Known rows, with every step that occurs
w, m, q, u, d: [  7  41  16  30  -5 -12  34  20  23 -47 -36 -14 -13 -12 -61  64  65   2
 -12  34 -35 -14]
j, w, m, u, d: [  7  54  26  21  11   1  37  21  19 -46 -57  -4 -29  -6 -27  47  77 -16
  -5  46 -26  36]
q, d, r, m: [ 19  36  -4 -12 -16  -9 -29 -16  32 -35  14  10   1  -1 -37  36  16  -4
 -24  76 -26 -25]
q, d: [ -9  17   2  -8   1 -18  -9  -1  22 -20  -4  11 -14 -16 -15  15  16  -8
 -10  17  -6 -17]
d, r, m, u: [ 15  55  -4  -5 -12  23 -15 -14  46 -29  -1   5   0  13 -34  48  39  16
  -5  71 -24  -5]
w, m: [ -1   3  21  -4   9 -12  35   3  27 -27 -20  -4 -21 -17 -31  16  21 -23
  -1  19   5  30]
u, d, r, m, w, j: [ 36  26  20  31 -15  -5 -16 -48  13 -18   9   9  -3  16  -7  35  39  35
 -24  52 -33   0]
d, r: [  2   6   4 -17  -7 -18  -7  -6  18 -13   6   0  -4  -4 -29  14  24   3
 -11  21   2  -1]
q, u: [ -8  13  -3 -10 -21 -14   9  -4  16 -10  -1  17  -2 -21 -24  27  34   4
  -3  13  -5 -20]
j, w, m: [ 10  -6  36  -5   9 -14  49  -1   9 -18 -28  11 -20 -24 -22  23  42 -34
  -7  22  18  54]
u, q, d: [-13  36  16  13  -2 -25 -18   4  16 -34 -12  -1 -11 -20 -28  27  31 -18
 -12  13 -20 -26]
d, r, m, q, u: [ 24  34   0   4 -28   7  -4 -19  31 -19  10  12  20   1 -60  72  48  21
 -17  62 -22 -32]
q, d, r: [  2  19   2 -19 -11 -28 -27   4  19 -23   5  -1   1   0 -32  18  18  -1
 -20  36 -22 -24]
j, w: [  3  -5  19  -7   2 -14  25 -13   2  -1 -12  27 -17 -27  -4  18  42 -13
  -6   8  27  30]
q, m, u: [ -3  42  -6   8  -9  12   0   0  25 -26 -30   1   0  -2 -27  55  62  18
  16  28  -6   6]
q, u, d, r, m, w: [ 42  56  -4  37 -40   0  -8 -34  12 -33   7  18   6  11 -42  70  59  25
 -28  84 -42 -44]
m, d: [  2  21  -5   2  18  -2  13   2  19 -16 -14  18 -27 -15 -22  34  27  35
  12  27   7 -10]
d, r, m, w, j: [ 34   0  26   9 -15   3  -9 -58  17   7  21  18  11  14  -1  28  20  31
 -16  36 -12  14]
u, q: [-12  24  18  15   2 -16   2  -4  16 -23 -11   2 -16 -24 -26  25  39 -14
  -2  -3   3  -3]
m, q: [ -5   8  16  11  13   1  19  -8  26  -5 -11   6 -14 -14 -27  35  34  11
  -1  -5  19   2]
j, w, m, u: [  6  26  33   0   9   8  44   9  24 -21 -45   6 -15  -7 -22  37  59 -18
   4  31  -5  52]

Rows
[ -1  42   2  26 -10 -11  10   9  17 -30 -23   3 -11 -13 -43  58  65  21
 -10  18 -24 -39] -> m, q, u, d
[ -3  68 -13  27  -6   4  -6   9  20 -52 -43  -6 -16  -4 -32  62  79  23
   6  43 -27  -9] -> q, m, u, d
[  5  40 -10   1 -30 -30 -16  13  10 -39  -4  -4  -1  -5 -45  36  55  13
 -21  46 -42 -41] -> q, u, d, r
[ 20  48  -9  11 -11 -10 -16 -14  27 -50   1   3 -18  -4 -40  40  41   4
 -23  78 -24 -17] -> u, d, r, m
[ 20  54  27  10  -1  -8  18  26  18 -50 -47 -15 -14   9 -44  48  80 -10
 -16  63 -40  31] -> j, w, m, u, d, r
[  6 -18  34  13   2  -8  11 -43   6  22   2  17  -4   0  20   6  20  29
  -2 -22   8  22] -> m, w, j
[  3  33  -2   3  -6 -28 -16   6  15 -39  -7  -9 -18  -3 -34  20  43   7
 -19  36 -19 -15] -> u, d, r
[ -5  71  15   8 -12 -11 -40  19  29 -40 -17 -18   8  15 -46  44  51   2
 -13  38 -56 -34] -> m, u, q, d, r
[  2  46  46  22   8   3  36  15  19 -33 -51  -6 -12 -10 -36  52  75 -31
   1  25 -19  43] -> j, w, m, u, q
[ 33  13  23   8 -20  -6 -28 -50  18  -3  21  16  15  20  -5  31  15  27
 -27  50 -35  -9] -> q, d, r, m, w, j
[ 14  21  29   0   3 -18   7  17  30 -34 -16 -23   4  10 -65  45  29  -8
 -22  39 -29  -5] -> w, m, q, d, r
[ 17  38 -12  11  14  17  12 -17  30 -26  -6  32 -27 -17 -27  53  26  30
   8  69   3 -11] -> r, m, d
[  0  64  -2   6  -6  -5 -20  16  29 -44 -23 -13 -15  15 -35  37  59  21
  -9  45 -40 -16] -> m, u, d, r
[ 18  22  -3  -9 -13   0  -9 -26  31 -25  16  13  -4  -5 -34  32  22  -1
 -14  62  -3  -1] -> d, r, m
[ 14   8  34  44 -13 -14  -3 -40  -9  -4 -14   3  12  -5 -11  48  59  25
   1 -13  -8  15] -> u, q, m, w, j
[ -3  16   9   7 -11  -3  16  -3  21  -5  -9  12   3 -16 -38  51  46  17
  -3   4  -4 -24] -> m, q, u
[ -5  39 -10  10 -19 -22   1   9  12 -36 -15   9 -16 -22 -28  34  52   7
 -11  28 -26 -34] -> q, u, d
[  4  79  -7  26   1  22  -4  -7  43 -51 -26  10 -29  -4 -22  54  53  12
  -1  69 -30 -12] -> r, m, u, d
